What can hang from each mark
vuso: bubok
tuvar: biver
lugof: toza
zozof: bubok vuso
gisa: biver toza tuvar zozof
miku: biver lugof
bubok: mera vuso
biver: gisa toza tuvar

Every row comes from one small tree of marks. Brackets hold a mark, then the marks that hang from it, in alphabetical order. Every link used is in the known rows. Which tree was each row made from?
Known rows
(miku (biver (gisa toza) tuvar) lugof): [+2.73,+1.94,-0.73,+1.38,-5.72,-5.65,+1.78,-0.95,-2.14,-4.42,+7.56,-3.81,-0.59,+6.07,-1.82,+4.01,-1.38,-0.95,+1.08,+0.16,-0.84,+1.62,-3.20,-0.48,+0.99]
(miku (biver gisa tuvar)): [+0.01,+2.35,-2.44,+2.01,-4.53,-3.12,+1.47,-3.21,-2.65,-3.25,+6.49,-3.08,-0.80,+5.45,-0.80,+2.78,-0.32,+0.04,+1.02,+0.91,-1.62,+2.03,-3.89,-0.66,+2.12]
(gisa toza tuvar (zozof vuso)): [-1.37,+1.39,-3.07,+4.14,-2.97,+0.16,+2.29,-1.20,+0.09,-4.34,+1.38,-5.80,+2.00,+3.00,+0.16,+3.89,-3.70,+0.38,-1.21,+2.68,+1.74,-1.01,-3.84,-0.18,+0.85]
(gisa toza (tuvar biver) (zozof bubok)): [+1.80,+1.05,-2.18,+5.46,-3.78,-2.05,+1.94,-3.56,-1.16,-5.44,+1.24,-4.39,+1.49,+4.73,-0.40,+3.82,-2.84,+0.09,-2.17,+2.51,+0.51,+0.23,-5.08,+1.50,+1.19]
(biver (gisa tuvar) toza): [+3.68,+2.19,+0.13,+2.42,-4.37,-4.10,+1.47,-3.91,-3.20,-4.77,+4.28,-4.70,+0.42,+5.86,-0.83,+3.35,-1.21,+1.04,+2.42,+0.66,-2.21,+1.39,-6.46,-0.05,+1.66]
(miku lugof): [-1.12,+1.83,-1.88,+0.75,-2.06,-1.72,+0.32,+1.01,+0.86,-3.15,+1.22,-3.64,+0.77,+4.16,+0.61,+2.72,-2.56,+0.95,+0.52,+3.05,+1.02,+1.41,-1.27,-2.56,+0.47]
(zozof vuso): [-3.26,+1.40,-3.85,+1.28,-2.13,+1.28,+0.43,+0.38,+2.86,-2.37,+0.43,-4.41,+1.16,+3.53,+1.81,+3.20,-3.67,+1.15,-0.50,+2.95,+1.71,+0.89,-2.85,-2.12,+1.44]
(gisa (zozof bubok vuso)): [-4.30,+0.87,-7.27,+2.78,-2.63,+3.24,-0.39,+0.78,+2.84,-3.40,-1.68,-3.28,+2.46,+3.18,+1.49,+2.90,-5.76,-0.23,-1.77,+3.87,+4.11,+0.66,-1.42,-1.77,+2.24]
(tuvar (biver (gisa toza (zozof (bubok mera vuso))))): [+2.70,+0.90,-3.01,+5.21,-4.39,-0.19,+1.42,-3.25,+1.85,-5.75,+1.82,-3.67,+2.26,+6.73,-0.26,+5.29,-4.12,-0.90,-1.40,+0.65,-0.34,+1.43,-5.64,+1.41,+1.92]
(biver toza tuvar): [+2.96,+1.79,-1.01,+2.53,-3.02,-2.34,+0.13,-1.94,-2.51,-4.27,+4.04,-4.15,+0.78,+6.04,-0.34,+3.45,-0.96,+0.91,+1.33,+1.87,-2.64,+0.21,-4.83,-1.29,+0.78]
(miku (biver (gisa toza (zozof bubok)) tuvar) lugof): [+1.64,+1.50,-3.49,+2.52,-6.25,-4.03,+1.19,-0.45,-1.86,-5.24,+5.87,-2.85,+0.56,+5.91,-2.13,+3.96,-3.19,-2.07,-0.09,+0.83,+1.23,+1.50,-2.08,-0.08,+1.71]
(vuso bubok): [-0.43,+1.26,-4.03,+1.84,-2.83,-0.25,-0.15,-0.77,+1.96,-2.73,+0.36,-3.51,+2.74,+3.35,+1.52,+2.62,-2.79,+1.16,+0.52,+3.91,+0.96,+1.68,-3.47,-1.71,+1.08]
(lugof toza): [+0.62,+2.21,-1.68,+1.85,-1.93,-1.19,-0.05,+0.73,-1.06,-3.13,+1.61,-4.96,+1.76,+3.23,+0.76,+3.99,-2.14,+0.47,+1.47,+1.97,-0.17,+1.26,-3.67,-2.12,+1.00]
(miku (biver toza tuvar)): [+2.04,+1.39,-1.39,+2.44,-3.36,-2.88,+1.19,-0.82,-3.61,-3.79,+5.52,-4.49,+0.49,+5.50,-1.78,+3.48,-0.81,+0.28,+1.64,+1.82,-2.00,+0.34,-3.49,-0.99,+1.10]
(gisa (biver tuvar) toza): [+3.03,+1.28,-0.11,+3.47,-2.99,-4.00,+2.94,-3.50,-1.25,-4.83,+5.21,-5.56,+0.33,+4.48,+0.18,+4.41,+0.11,+0.58,-0.76,+1.74,-2.58,-0.64,-5.75,+0.57,-0.06]
(zozof bubok): [-1.34,+1.02,-4.36,+2.02,-2.82,+0.03,-0.47,-0.49,+1.97,-2.87,-0.41,-3.07,+1.08,+3.92,+1.18,+3.13,-3.25,+1.26,-0.28,+4.14,+1.58,+2.29,-3.33,-1.68,+1.37]
(gisa tuvar (zozof bubok)): [-2.30,+1.87,-4.97,+4.28,-3.06,+0.16,+0.72,-2.42,-1.03,-4.08,-0.12,-3.25,+1.72,+3.68,-0.10,+2.50,-3.19,+0.66,-0.85,+4.14,+2.24,+1.42,-3.12,-0.44,+1.75]
(biver (gisa (zozof (bubok mera) vuso)) toza tuvar): [+2.33,+1.79,-5.93,+4.26,-5.88,-0.08,-0.42,-2.91,+0.07,-5.97,+3.01,-2.70,+2.21,+7.94,-0.56,+4.09,-4.30,-2.24,+0.36,+0.13,+0.85,+1.73,-5.60,+0.37,+2.72]
(tuvar (biver (gisa zozof) toza)): [+3.15,+1.51,-0.72,+3.31,-2.84,-2.19,+1.19,-3.93,-2.82,-5.47,+3.03,-3.97,+1.02,+5.70,+0.23,+2.69,-1.81,-0.44,+0.12,-0.13,-2.61,-0.34,-4.24,-0.06,+2.39]
(tuvar (biver (gisa toza (zozof bubok vuso)))): [+1.13,+0.82,-3.35,+3.41,-4.60,-0.88,+1.13,-2.76,+1.61,-5.04,+1.86,-3.86,+1.09,+5.29,+1.22,+3.95,-4.41,-1.02,-2.25,+0.50,+0.81,+0.59,-4.76,+0.71,+2.57]
(biver (gisa (zozof (vuso (bubok mera)))) toza tuvar): [+3.01,+1.98,-5.46,+4.16,-5.68,-0.29,-0.14,-3.22,-0.09,-5.97,+3.68,-3.14,+3.29,+7.50,-0.27,+3.74,-3.80,-2.21,+0.94,-0.18,+0.29,+1.10,-5.71,+0.32,+2.47]
(miku (biver (gisa (zozof vuso)) toza tuvar) lugof): [+1.15,+1.93,-3.01,+1.65,-5.50,-3.08,+1.05,+0.48,-2.94,-5.35,+6.61,-3.74,+1.06,+6.65,-2.32,+3.43,-3.78,-2.34,+1.12,-0.48,+0.82,+0.35,-1.50,-0.75,+2.28]

Which tree is each row?
[+1.39,+0.95,-1.10,+1.94,-3.92,-3.16,+2.29,-1.45,-1.19,-3.24,+4.83,-4.84,-0.04,+3.62,-0.70,+3.88,-1.29,+0.32,+1.07,+1.35,-1.10,+0.75,-3.79,-0.74,+1.47] : (miku (biver (gisa toza)))
[+0.19,+1.75,-3.13,+1.98,-5.69,-3.09,+1.79,+0.15,-1.33,-4.85,+6.57,-3.90,+0.59,+5.53,-1.64,+3.88,-3.52,-2.19,-0.25,+0.00,+1.41,+0.35,-1.79,-0.54,+1.75] : (miku (biver (gisa toza (zozof vuso)) tuvar) lugof)
[+2.06,+1.70,-1.95,+4.31,-2.01,-1.99,+2.20,-3.25,-4.12,-5.89,+4.13,-4.78,+1.85,+4.65,-0.60,+3.01,-0.83,-0.58,-0.17,+1.53,-2.11,-1.76,-3.64,+0.17,+1.14] : (gisa (biver toza tuvar) zozof)
[+1.54,+1.88,-2.10,+2.39,-5.19,-4.12,+1.85,-0.94,-3.03,-4.98,+6.75,-3.53,+0.22,+5.40,-2.02,+3.59,-2.03,-1.69,+0.37,+0.33,-0.13,+0.37,-1.72,-0.51,+1.32] : (miku (biver (gisa toza zozof) tuvar) lugof)
[+1.27,+1.62,-6.04,+4.69,-6.03,-0.01,+0.36,-3.26,+1.87,-5.47,+2.91,-2.97,+1.61,+6.83,+0.21,+4.64,-4.07,-2.01,-1.14,+0.59,+1.46,+1.66,-5.76,+0.68,+2.11] : (biver (gisa toza (zozof (bubok mera) vuso)) tuvar)
[+1.61,+0.95,-0.71,+0.84,-3.03,-3.45,+1.22,+2.61,-1.96,-3.84,+3.75,-4.84,+1.23,+4.77,-1.90,+3.58,-2.65,-0.13,+2.29,+2.13,+0.38,+0.46,-0.88,-1.88,+0.64] : (miku (biver toza) lugof)
[-0.50,+1.93,-1.84,+0.38,-4.19,-3.74,+1.44,+0.21,-1.01,-3.32,+4.74,-3.48,-0.15,+4.65,-1.04,+2.77,-2.22,-0.37,+1.53,+1.21,+0.72,+2.22,-1.33,-1.62,+1.72] : (miku (biver gisa) lugof)
[-0.25,+0.72,-3.92,+4.81,-4.19,-1.32,+3.35,-2.05,+0.69,-5.69,+1.73,-5.94,+2.34,+3.39,-0.28,+4.75,-4.29,-0.66,-2.34,+2.56,+2.86,-0.43,-4.96,+1.87,+1.25] : (gisa biver toza tuvar (zozof bubok vuso))
[+1.17,+1.00,-1.82,+3.76,-0.94,-0.94,+2.46,-1.70,-2.84,-5.37,+2.01,-5.56,+2.44,+3.01,-0.16,+3.03,-1.62,-0.19,+0.25,+2.24,-1.11,-1.96,-2.47,-0.48,+1.10] : (gisa (biver toza) zozof)
[+2.69,+2.01,-0.01,+2.88,-4.61,-4.07,+2.32,-4.27,-1.45,-4.22,+4.18,-4.96,-0.19,+4.61,-0.14,+3.93,-0.91,+1.31,+0.89,+1.15,-1.62,+1.28,-6.62,+0.24,+1.02] : (biver (gisa toza tuvar))
[+1.61,+1.42,-1.90,+1.55,-3.93,-3.19,+1.46,+0.86,-3.33,-4.99,+4.55,-4.07,+1.36,+4.89,-2.22,+3.12,-3.14,-1.52,+2.08,+0.64,+0.44,+0.15,-0.57,-1.38,+1.90] : (miku (biver (gisa zozof) toza) lugof)
[+3.22,+2.10,-0.85,+2.58,-4.76,-3.65,+1.15,-4.28,-1.22,-4.41,+5.69,-3.78,-0.44,+5.82,+0.33,+3.89,-0.56,+0.48,+0.33,+0.56,-2.79,+1.04,-6.27,-0.34,+1.13] : (biver (gisa toza) tuvar)
[+2.23,+1.16,-3.70,+4.43,-3.30,-1.80,+1.28,-2.68,-2.72,-6.23,+3.11,-3.95,+2.19,+5.33,-0.70,+3.64,-2.38,-1.01,-0.69,+2.20,-0.40,-0.55,-3.97,+0.64,+1.55] : (gisa (biver toza tuvar) (zozof bubok))
[+2.39,+1.92,-4.59,+4.42,-5.52,-0.75,+1.03,-3.18,-0.16,-5.73,+2.32,-4.31,+3.61,+6.31,-0.64,+3.60,-4.19,-1.47,+1.57,+0.49,+1.35,+1.43,-6.10,+0.81,+2.38] : (biver (gisa tuvar (zozof (vuso (bubok mera)))) toza)
[+2.05,+1.86,-2.46,+3.12,-4.27,-2.62,+1.44,-2.56,-4.98,-4.90,+6.36,-3.75,+0.66,+5.56,-1.99,+2.91,-1.27,-1.16,+1.54,+0.35,-1.94,-0.01,-3.20,-0.50,+2.37] : (miku (biver (gisa zozof) toza tuvar))
[+2.30,+3.17,-1.20,+0.92,-5.78,-5.71,+0.62,+0.41,-3.68,-4.36,+7.72,-3.56,+0.21,+6.32,-2.06,+4.03,-1.81,-1.90,+2.15,-0.97,-0.14,+2.82,-3.02,-0.86,+1.79] : (miku (biver gisa tuvar) (lugof toza))
[+0.43,+1.52,-3.30,+3.85,-2.67,-0.58,+2.09,-1.93,-1.95,-5.75,+3.92,-5.22,+2.21,+4.88,-0.15,+3.60,-2.65,-1.13,-0.95,+1.08,-0.20,-1.77,-3.52,+0.16,+1.62] : (gisa (biver toza tuvar) (zozof vuso))
[+0.29,+2.08,-1.34,+0.65,-3.16,-3.48,+0.78,+3.57,-1.89,-3.27,+3.82,-4.91,+1.55,+3.84,-1.46,+4.05,-2.83,-0.90,+2.12,+1.39,+1.52,+1.77,-0.85,-2.01,+0.94] : (miku biver (lugof toza))
[-0.31,+0.47,-6.10,+4.41,-3.20,+2.39,+0.84,+0.29,+3.91,-4.31,-0.71,-4.87,+4.56,+3.57,+1.18,+4.27,-5.05,-1.12,-0.89,+2.93,+3.06,-0.22,-3.43,-0.61,+0.78] : (gisa toza (zozof (vuso (bubok mera))))
[+1.15,+1.50,-0.81,+5.16,-2.23,-2.89,+4.31,-3.84,-2.82,-5.49,+3.15,-6.42,+1.57,+2.61,-0.58,+3.74,-0.76,+0.32,-0.98,+2.45,-0.77,-1.63,-4.57,+1.29,+0.29] : (gisa biver toza tuvar zozof)
[+3.07,+1.64,+1.27,+3.99,-3.22,-4.09,+2.78,-4.04,-1.32,-4.41,+3.25,-5.62,+0.11,+5.06,-0.03,+3.96,-0.58,+1.51,-0.83,+1.69,-2.13,+0.37,-6.52,+1.10,+0.36] : (gisa toza (tuvar biver))
[+1.60,+1.39,-1.72,+4.73,-2.26,-2.10,+3.03,-3.52,-2.37,-5.54,+4.23,-5.34,+1.41,+3.55,-0.02,+3.76,-0.50,-0.43,-1.56,+1.88,-1.68,-1.98,-3.95,+0.51,+0.33] : (gisa (biver tuvar) toza zozof)
[-3.90,+1.66,-6.36,+3.82,-3.63,+1.49,+0.64,-1.18,+1.16,-3.87,-0.46,-3.67,+2.14,+3.91,+0.39,+2.94,-5.15,+0.09,-1.54,+3.64,+4.06,+1.36,-3.16,-0.39,+2.24] : (gisa tuvar (zozof bubok vuso))
[+2.96,+1.39,-4.56,+5.78,-3.44,-1.13,+1.45,-3.41,-1.58,-6.56,+2.30,-3.80,+2.78,+6.57,-0.99,+4.05,-2.05,-1.76,-0.17,+1.77,-0.15,+0.34,-4.84,+1.27,+1.20] : (gisa (biver toza tuvar) (zozof (bubok mera)))
[+3.00,+2.21,-2.27,+3.31,-4.00,-2.01,+0.40,-3.93,-4.07,-5.60,+4.91,-3.28,+0.97,+6.16,-0.67,+2.84,-1.46,-0.65,+1.15,+0.29,-2.58,-0.18,-4.43,-0.72,+2.11] : (biver (gisa zozof) toza tuvar)
[+1.79,+1.21,-2.78,+4.95,-3.29,-2.50,+2.50,-3.13,-3.14,-6.20,+2.02,-5.05,+2.39,+4.25,-1.35,+3.56,-2.56,-0.29,-0.18,+2.66,+0.60,-0.16,-4.63,+1.39,+1.47] : (gisa (biver toza) tuvar (zozof bubok))
[+2.60,+1.47,+0.86,+3.88,-2.93,-4.77,+4.17,-3.77,-1.71,-4.76,+4.09,-6.67,+0.62,+3.49,-0.35,+4.46,+0.01,+1.29,-0.19,+2.23,-1.58,-0.26,-6.41,+1.40,-0.20] : (gisa biver toza tuvar)
[+0.85,+2.01,-2.60,+3.25,-4.29,-1.20,+1.53,-2.82,-2.26,-5.24,+3.25,-4.77,+1.59,+5.15,-0.60,+3.21,-3.64,-0.38,+0.94,+0.44,+0.18,+0.12,-4.79,-0.08,+2.55] : (biver (gisa tuvar (zozof vuso)) toza)
[+1.34,+2.76,-4.01,+2.02,-6.25,-3.97,-0.05,+0.73,-3.54,-5.34,+6.11,-2.66,+1.34,+6.07,-2.32,+3.93,-3.67,-3.08,+1.09,-0.35,+1.87,+2.72,-1.89,-0.54,+2.51] : (miku (biver (gisa (zozof bubok)) tuvar) (lugof toza))
